Each row was made from one small tree. Brackets hold a mark, then the marks that hang from it, in alphabetical order. Every link used is in the known rows. Write each row's tree.
Known rows:
[P N]: [-13  15 -25  -3  -7   1   6  -2   7 -27 -18  -6   8   1  26  -4  -8  -7
  -6  27  11  -5   4 -15  -3 -10  -2 -12   8   9 -20  -1 -16   2  -2  27
   9  -1   2  -7 -22  12   6   1  13]
[A [G P] T]: [ 15  -8  -4   8  13   8 -39  12  17  74  18 -17 -16  -2  14  25 -15  -7
  -1  23  -6  -6 -11 -12 -25   3 -45 -11  15   7 -18 -14  29  20 -39  -1
 -13  20  13 -18  -4  20 -13 -13  -9]
[G A K [P T]]: [ 11 -19 -13 -19 -25 -44 -40 -23  35  -4 -49   1 -32  -6  42  24  -2   9
  26 -38 -36 -30 -19 -39 -68  23 -50 -20  14 -16 -16 -14  -9  17 -39  23
  10 -24  -1  -8 -22   0   8   8   9]
[A [T N]]: [ -7  -1  -7   4 -12   4 -58   7  -3 -27  17 -24  10 -15  59   4   8 -16
  17 -13   0 -12   4 -19  -5   3   1 -16  -9   0 -49  12  29   3 -29  29
  -7  10  30  -4 -11  14   2  -1  24]
[P [N K] [T Q]]: [-32   2 -58 -24 -58   6 -14 -33  43 -21 -23 -19 -11 -19  80  24  20 -24
  11 -44  26 -25 -10  -9  20  12  21 -24 -10 -15  -4  37 -30   4 -14  57
  -8 -17   2 -18 -34  31   3   5  19]
[G [A T] K]: [ 14  -7 -11  -8 -24 -31 -49 -38  -6 -19 -18  -4 -34   4  44  23  12  -7
  20 -25 -30 -29 -12 -17 -87   8 -32  -4  19 -13 -45  -9  20  10 -21   7
 -10 -12  10  -6 -10  -5 -13   2  24]
[K [G A]]: [  7 -14  11  -9  -6 -11 -14 -18   5   0 -13  17 -15  23   2  -1 -22  -1
   7   3  -5   4 -13 -15 -34  12 -30  16  -9  -9 -61   7   1  -4 -20   0
  13 -10 -20   5 -15  -5 -21 -14  26]
[T Q]: [-13  -4 -16  -4  -5   2  -7 -19  13   6   3 -10 -20  -1   9  15  18  -4
   6  -6   7  -7  -4   2   0   9  -3   4 -16  -1  -8  26  -4   4  -3  14
   0   4  12  -3   7   4   0   1  11]
[G A]: [ -4 -11  -5  -3  -7 -14  -7 -21  -4 -15 -16   3 -21   6   1   4   9  -3
   8 -15  -8  -9 -10 -13 -42   4 -17  -1   4  -7 -34   4  -4  -2 -14   0
   2 -20  -1   2 -12 -11  -1  -3   7]
[G A K [P N]]: [ -3  -6 -20  -8 -10 -46 -13 -25  35 -26 -65  -9 -25   0  35  19 -18   8
  15  19 -28 -29 -16 -60 -77   9 -55 -20  27   4 -10 -13 -20  12 -26  47
  18 -17  -4  -6 -23  -8   1  -3  20]
[T [N [K G] P] Q]: [-32 -15 -14  -9 -13   0 -25 -22  46 -42   9 -38  42 -17  18  27 -18 -39
  24 -15  13  -6 -15 -23  43  42  14  -5  -9 -23 -16  42 -11  -4 -41  44
 -10  -3 -20 -11  -3   6 -21 -20  33]
[A G [T N]]: [ -5  -3 -19  -2 -11  26 -55   8   6   7  36 -21 -13  -9  20  11   7 -10
  14 -13   0  -9  -3 -13 -20  -4 -13 -12  -5  -4 -45   1  37  12 -45  23
 -21  12  25  -9 -10  25 -11 -12   9]
[P [N K T]]: [-23   2 -30  -7 -49  15   8 -24  -6 -24 -24 -18  36 -12  52  20 -18 -32
  19 -41  23 -16  -5 -10 -15  13  31 -27  36 -17  26  -3 -27  -5 -20  17
 -22 -11 -14 -23 -28  13 -19 -10   2]
[P N [T Q]]: [-26  12 -45 -23 -43  10 -28 -19  41 -17 -22  -9 -14 -14  68  16  12 -14
   6 -20  21 -20  -1  -7   8   3  -4 -17 -22   1 -44  27 -22  12 -12  52
   9  -9   8 -12 -28  36  25  12  27]
[N P T]: [ -8   9   5   7 -15  14  -7  -5  -1 -14  -8 -16  52 -23   8  27 -34 -35
  16 -20  13  -2  -5   2  -2  35   1 -21  22 -15   0 -13 -12   5 -24 -21
 -22   0 -11 -21   5  -6  -2  -3 -12]
[N K P [T Q]]: [-29  -5 -21  -2 -36  13 -10 -36  12 -21  -7 -40  38 -33  31  52 -11 -52
  27 -55  26 -13 -18   2  12  50  22 -24  17 -29  30  20 -23   3 -32  -2
 -38  -9 -19 -33   4  -5 -23  -9  -3]
[K [G [A T]]]: [ 13  -9   6  -7  -8 -13 -47 -16 -11   5  -1   9 -14  21  44  11 -15 -16
  12   9  -5  -5 -10 -13 -44   9 -36  10  -8 -11 -92   2  29   3 -28   2
   1   0  -3   1 -22  14 -16 -12  37]
[N [K [G A]] T]: [  0 -29   3 -11 -50  -3 -11 -38 -12   6 -14   4  11  14  26  24 -29 -35
  28 -67   8  -5 -20  -7 -45  30  -2  -3  34 -38 -26   2  -9 -10 -39 -12
 -16 -19 -36 -14 -26  -1 -36 -21  16]
[G A P]: [  0 -21   3   2   8 -22 -12  -6  17   7 -31  -8 -16  -2   2  11 -13   7
   7   5 -15  -9 -16 -41 -38  15 -44  -7   5  -4 -15  -2  -4   5 -26  11
  12 -20  -1  -1 -12 -12   0  -4   5]
[N K [P [T Q]]]: [-27   0 -38 -13 -34   1 -22 -29  46 -28  -7 -26  18 -34  44  39   7 -36
  18 -55  16 -16 -17   0  42  38  17 -23  -6 -26  10  25 -21   6 -26  21
 -29 -16 -10 -22  -9  10  13   5   4]
[P T]: [  0   2 -14  -9 -28   4 -25  -2  13  -4  -3   7   0  -9  37   5   7  -4
   7 -29   3  -3   0   5   2   3  -3 -12 -11  -7 -21   5  -5   6 -14  10
   0  -9  -1  -4 -20  17  12   7   3]
[G A K]: [  2 -11  -4 -12 -14 -32 -10 -38   2 -32 -28   5 -35   2   7  13  14   9
  16 -15 -34 -21 -13 -21 -76  12 -29   0  18 -13 -18  -7   0   5 -12   9
  -3 -20  -3   1  -6 -16  -9   1  11]
[A [T [N K P] Q]]: [-30  -1 -37   2 -17   6 -56 -19  32 -58  12 -58  27 -41  69  43  12 -49
  35 -35  17 -18 -12 -27  29  36  22 -26  -2 -20 -24  34  14   4 -43  41
 -32  -2  16 -19   1   9  -4  -8  26]

Which tree is each row?
[ -3  -5   5  -2  -5  -5  -2  -9  16 -20   2 -14  49  -1  -5  19 -43 -28
   6   9   7  10 -11  -3  35  27   6  -1  17 -19  -3   2 -12  -7 -22   0
 -13   1 -38 -12   0   1 -14 -17   8] | [N [K G] P]
[-23 -14 -34 -18 -46   6 -34 -12  26 -50   1 -14  13 -29  50  11  11 -14
  30 -74   2 -17  -6 -20  29  13  30 -27  -3 -25   3  21  -8  -2 -38  40
 -12 -18   2  -5 -34  15   3   3  11] | [P [T [N K]]]
[-23 -18 -42 -10 -32  25 -51 -23  20   6  42 -40 -25 -20  36  36  27 -28
  25 -55   7 -24 -18  -9   1  12  11 -12  -4 -20 -31  36  26  10 -52  40
 -38   5  25 -20  -8  24 -23 -21  11] | [A G [T [N K] Q]]
[  2 -16   6 -10 -44   8  -8 -25  -6  22   3  -3  35   6  24  21 -39 -30
  19 -56  16   5 -11   7  -2  29  17  -4  23 -29   3   8  -8  -8 -24 -10
 -20  -3 -41 -19 -13  11 -41 -19   8] | [N [K G] T]
[-10 -10 -18  -4 -19  -5 -61 -13  -6 -52  -2 -19 -15 -11  65   8  16 -18
  26 -34 -10 -17  -8 -37 -44   6 -15 -14 -10 -10 -75  14  30   3 -46  29
  -6 -11  30   0 -21   5  -3  -2  36] | [G [A [T N]]]
[  9 -23  -1  -6   3 -46 -17 -22  19   3 -45  -6 -29   1   7  19 -12  14
  21  -9 -40 -24 -18 -45 -67  20 -57 -10  23 -11   3  -9  -3  10 -26  14
  11 -16  -7  -3  -4 -17 -11   0   4] | [G A K P]
[  4 -15 -29 -22 -23 -11 -38 -25  63  58  -8  -8 -50 -12   8  37   2  10
  12 -35 -21 -28 -21 -15 -27  24 -55 -11   0  -9   2   9  -3  32 -44  32
  -6   4   5 -17  -5  24   1  -1  -4] | [A [G K [P [T Q]]]]
[-34 -20 -44 -23 -54   9 -42 -30  44 -40   3 -24  -5 -34  65  19  22 -19
  30 -84  11 -23 -10 -17  37  23  29 -21 -19 -29  -2  49 -12   2 -37  56
 -13 -19  15  -9 -23  15  -3   4  22] | [P [T [N K] Q]]
[-29  -1 -29  -1 -10  -1 -72 -23  19 -77  -4 -48  -2 -31  62  35  17 -41
  32 -18   2 -23 -15 -37 -21  36 -23 -22 -22 -14 -91  29  22   9 -49  34
 -16  -8  28 -10  -7  -2   8  -1  41] | [G [A [T [N P] Q]]]
[ -3 -17  -8  -9 -24   2 -53 -11   4 -13  21 -17  26  -4  66  12 -17 -25
  28 -30   4  -6  -6 -23  10  14  15  -7   0 -18 -41  26  23  -7 -39  33
 -11   7  -8  -3 -21  24 -25 -16  35] | [A [T [N [K G]]]]
[-19  -5 -32  -5 -24  25 -18 -10  37  58 -20 -26 -11 -11  23  34 -23 -22
  10  -6  19 -15 -14 -22 -27  24 -41 -23  18   1 -12  11 -21  20 -47  31
 -10   8   1 -30 -15  25 -12 -15   1] | [A [G [P [N [T Q]]]]]
[ -3 -12 -17 -11 -27 -25 -68 -32  -6 -55 -12 -18 -27  -9  54  13  19  -8
  38 -39 -32 -32  -8 -43 -77  11 -26 -14   7 -17 -53  -5  28   9 -41  33
  -9 -11  24   0 -20   1 -14  -4  38] | [G [A [T N]] K]
[-19   4 -45 -17 -55   6  -9 -16  29 -33 -21  -7   4 -15  69  13   1 -23
  10 -41  15 -17  -3 -11  18  -2  22 -26  14 -14  -1   6 -29   1 -15  41
  -5 -17  -9 -16 -39  30   8   6   8] | [P [N K] T]
[-38   4 -24   2   4   4 -32 -12  40 -54   2 -41  23 -33  12  18   1 -26
  19 -11   5 -10  -6 -26  30  32   4 -15 -19  -7 -24  26  -4   4 -30  36
  -6  -7  17  -7   5  -2   6  -3  19] | [T [N P] Q]
[-10 -12 -31  -6 -23  25 -46  -7   5  -4  41 -30  -5 -19  31  20   8 -25
  19 -36   6 -14 -12 -12   0   3  14 -14  14 -18 -17  11  28   4 -48  23
 -36   3  20 -18 -15  23 -25 -22   4] | [A G [T [N K]]]
[-15 -10 -25  -2 -34   0   1 -10  20  13 -39 -32  34 -18  67  28 -32 -30
  19 -25  19 -16  -9 -33 -16  20   3 -34  43 -10  35   3 -29   2 -33  27
  -6  -7 -18 -29 -26   9 -17 -11  -4] | [G [P [N K T]]]
[-28 -28 -34 -15 -28 -14 -65 -18  65 -29 -35 -23 -28 -24  69  27  16  -9
  36 -54  -6 -25 -18 -54 -18  33 -45 -27 -29 -15 -58  41  -4  12 -59  61
  15 -25  21  -2 -30   7  11   5  31] | [G A [P [T N Q]]]
[-13   5 -26  -7 -32   0 -16  -9  29 -42  -7 -18  38 -33  29  32  -3 -32
  12 -43  11  -7 -11   0  35  27  16 -29  10 -21  14  -2 -23   1 -26   7
 -23 -16 -23 -21 -18   7  13   2 -11] | [N K [P T]]
[-17 -40 -13 -10  -7 -13 -31 -14  55  13  -3 -30   9  -7  30  20 -21 -10
  27 -15   0  -8 -18 -48  26  38 -12  -2  -5 -16  10  47  -1  -2 -45  57
   4   2 -18  -5 -11  15 -29 -20  35] | [T [N [K [G P]]] Q]
[ 21 -21  13   1   9 -22 -55  -4  11  40 -13  -3 -11  20  43  16 -38  -8
  17  23 -14  -5 -17 -38 -52  19 -65   0  -2  -4 -80   2  30  11 -41   9
  13   0  -9  -6 -16  10 -11 -13  30] | [K [G [A T] P]]
[-14 -19 -23 -14 -30   7 -60 -25  22  -8  24 -30   9  -7  69  25  -2 -33
  30 -39  11 -14 -11 -21  13  23  17  -1 -16 -23 -47  46  22   0 -38  50
 -13   8   4  -6 -13  26 -21 -18  47] | [A [T [N [K G]] Q]]
[  -5   -5   -3    1    0   -5  -76   -9    9  -60   -1  -24   30   -6
   47   19  -26  -35   28    7   -7   -5  -11  -40  -15   31  -29  -12
   -5  -15 -106    4   26    4  -57   25   -4    0   -2   -4  -18    6
    6  -14   42] | [K [G [A [T [N P]]]]]
[ 17 -18  -4  -5   9 -19  -7  -2  29  56  -3 -10 -24   4 -30  22 -16  14
   2  14 -30 -14 -15 -20 -47  12 -47  -4  29  -2  33 -21   6  20 -30   5
  -7  11  -2  -9   7   6 -15 -11 -19] | [A [G K P]]
[ -2  -1 -26  -3 -11  25 -39 -13   9  59  34 -12 -43   0  16  29  22 -17
   2  -7  10 -11 -10  14 -14   4 -20   4 -14  -2 -45  16  26  20 -23   9
 -26  11  25 -15   2  27  -8 -12   7] | [A G [T Q]]
[-13  -6 -43 -12 -39  -9 -15  -3  49  -8 -41 -17  14 -20  75  21 -14 -16
  11 -12   7 -20 -10 -34  12  11   0 -36  16  -7  25   7 -31   7 -33  52
   8 -15 -17 -17 -41  25  11   6   2] | [G [P [N K] T]]
[-43  -7 -30  -3 -12   7 -23 -21  44 -61   4 -53  32 -39  25  28   6 -35
  22 -33  11 -12 -14 -28  49  36  28 -21  -5 -21  17  34 -13  -3 -35  42
 -19 -11   1 -15   2  -4  -5 -10  14] | [T [N K P] Q]
[-27  -4 -22   4 -11   0 -13  -2  27 -83   2 -39  51 -34  14  19  -6 -35
  20 -22   4  -7 -10 -26  37  26  29 -28  16 -19  23  11  -5  -6 -31  23
 -24  -8  -5 -13  -5  -8  -4 -10   2] | [T [N K P]]
[ -7   4 -31  -9 -20  -6 -25  14  43   2 -40  -9   4 -13  67   9 -24  -6
   6  18  10 -13  -1 -34   4   2 -28 -32   4   8 -16  -4 -23  14 -26  48
  20  -3  -1  -7 -38  26  32   8   6] | [G [P N T]]
[-14 -10 -44 -14 -33   8 -17  -3  55  30 -17 -15  -5 -13  39  28 -14 -13
   1 -13  12 -17 -17 -27   8   8 -17 -32  24  -7  14  -2 -22  16 -47  43
 -11 -11 -14 -26 -44  35   6  -9  -9] | [A [G [P [N K] T]]]
[ -8 -31  -3  -9 -30  -4 -20 -28  32  60 -14 -20  20   0  44  41 -44 -29
  29 -40  13  -5 -20 -17  -2  47 -14  -9  16 -26  17  26 -11   4 -42  15
 -10   1 -33 -23  -4   9 -40 -20  10] | [N [K [G P]] [T Q]]
[ -2  -6   6  -3 -29   6  -7 -23   3  -4  -2 -17  74 -11  20  33 -61 -46
  24 -36  19   6 -12   1  14  47  12 -14  35 -30   3  -3 -18  -7 -36 -16
 -28   1 -49 -26  -3   5 -30 -20   1] | [N [K G] P T]
[-32  -3 -44 -11 -56  14  -3 -37  13 -12 -22 -26  11 -15  67  34   2 -39
  23 -51  30 -21  -8  -9  -4  22  28 -23  21 -17  12  27 -30   1 -18  33
 -19 -12  -4 -28 -18  15 -21  -6  12] | [P [N K [T Q]]]
[-10 -11 -22 -12 -16  -9 -37  -8  58  38 -22 -13 -17 -18  50  21   0  -7
  16 -26   4 -16  -8 -16  10  25 -28 -15 -18  -6 -14  28  -8  16 -25  33
  13  -4   6  -8  -9  16  20  10   9] | [G [P [T Q]]]
[ 20   2 -13  -6 -15  -2 -39 -15  -6  37  24  -6 -34   4  13  23  -2  -1
   8  -4 -23 -21  -8   7 -48  -1 -27  -4  21  -6 -16 -19  30  20 -27   2
 -27  14  12 -13   3  19 -15 -11  -2] | [A [G K] T]
[-15   0  -7   3 -31  11   1 -18   3 -24  -5 -29  57 -28  22  40 -31 -45
  25 -49  18  -5 -11   2  12  40  26 -27  38 -26  30   0 -19  -5 -29 -21
 -38  -8 -22 -29   0  -8 -17  -9 -15] | [N K P T]
[-17   4 -23   3 -14   5 -50  -7  12 -71  14 -49  42 -38  62  27  -6 -45
  29 -14   7 -12  -6 -27  19  26  23 -32  12 -18 -11   4  15   2 -45  26
 -31   2   3 -18  -7   7  -1  -8  11] | [A [T [N K P]]]
[-27 -35 -20 -18 -34  -7 -33 -45  29 -34  -5 -14 -16   1  25  18   7 -22
  34 -51   4 -12 -21 -39 -14  29  -2   4 -11 -29 -52  53  -3  -8 -40  45
   0 -21 -12  -2 -21  -2 -32 -20  49] | [T [N [K [G A]]] Q]
[ 24 -10  -4  -4   8 -14 -43  -1  19  68   6 -15 -25   1  14  28 -17   3
   9  15 -31 -22 -13 -21 -57  10 -54 -10  27  -2   2 -21  29  28 -39   5
 -17  19   8 -16   4  14 -15 -14  -6] | [A [G K P] T]
[ -1   1 -13  -7 -27 -22 -13 -15  21   9 -53 -20  23  -9  53  24 -39 -11
  25  -9 -11 -27  -2 -39 -59  24 -28 -29  44  -3  23 -22 -23  16 -29  33
   4   0  -6 -20 -14  10 -17  -3   3] | [G K [P [N T]]]
[  8 -25  -1  -5   3 -24 -63 -17  28  46 -16 -15 -27  16  54  29 -20 -15
  19  19  -2 -12 -22 -35 -43  27 -60   1 -21  -7 -89  29  21  14 -41  24
  15   4  -2  -7 -15  14 -12 -12  43] | [K [G [A [T Q]] P]]
[ 18 -15  -9  -3   0 -43 -50 -23  12   5 -33 -15 -36  -1  52  32  -7  -4
  24  -3 -38 -31 -16 -43 -90  16 -57 -13  21 -10 -29 -10  23  19 -34  12
   1  -4  14  -5  -7  -7  -7   0  14] | [G [A T] K P]
[ -7 -23  -3 -11 -23   2 -17 -15  11 -23  13  -9  29   2  15   2 -21 -12
  21 -24   2   2  -7 -22  19  17  19   0   7 -19 -15  24   2 -13 -31  35
  -2  -4 -24   0 -16  11 -26 -17  25] | [T [N [K G]]]
[-12 -12 -15 -10 -17  -4 -50  14  44  -9 -15 -17   9 -26  50   8  -9   1
  27 -24  -8 -13  -1 -40  16  17 -17 -29 -16  -3 -12   6  -1  11 -49  45
  15 -10   8   0 -25  20  24   5  11] | [G [P [T N]]]
[-13  12 -12   8   4   6 -55  11  11 -62   9 -41  40 -28  49  23  -7 -37
  21   7   3  -7   2 -28  11  19  -5 -27  -5  -1 -53   0  24   7 -39  21
 -15   9  22 -10  -3   9  11  -3  18] | [A [T [N P]]]
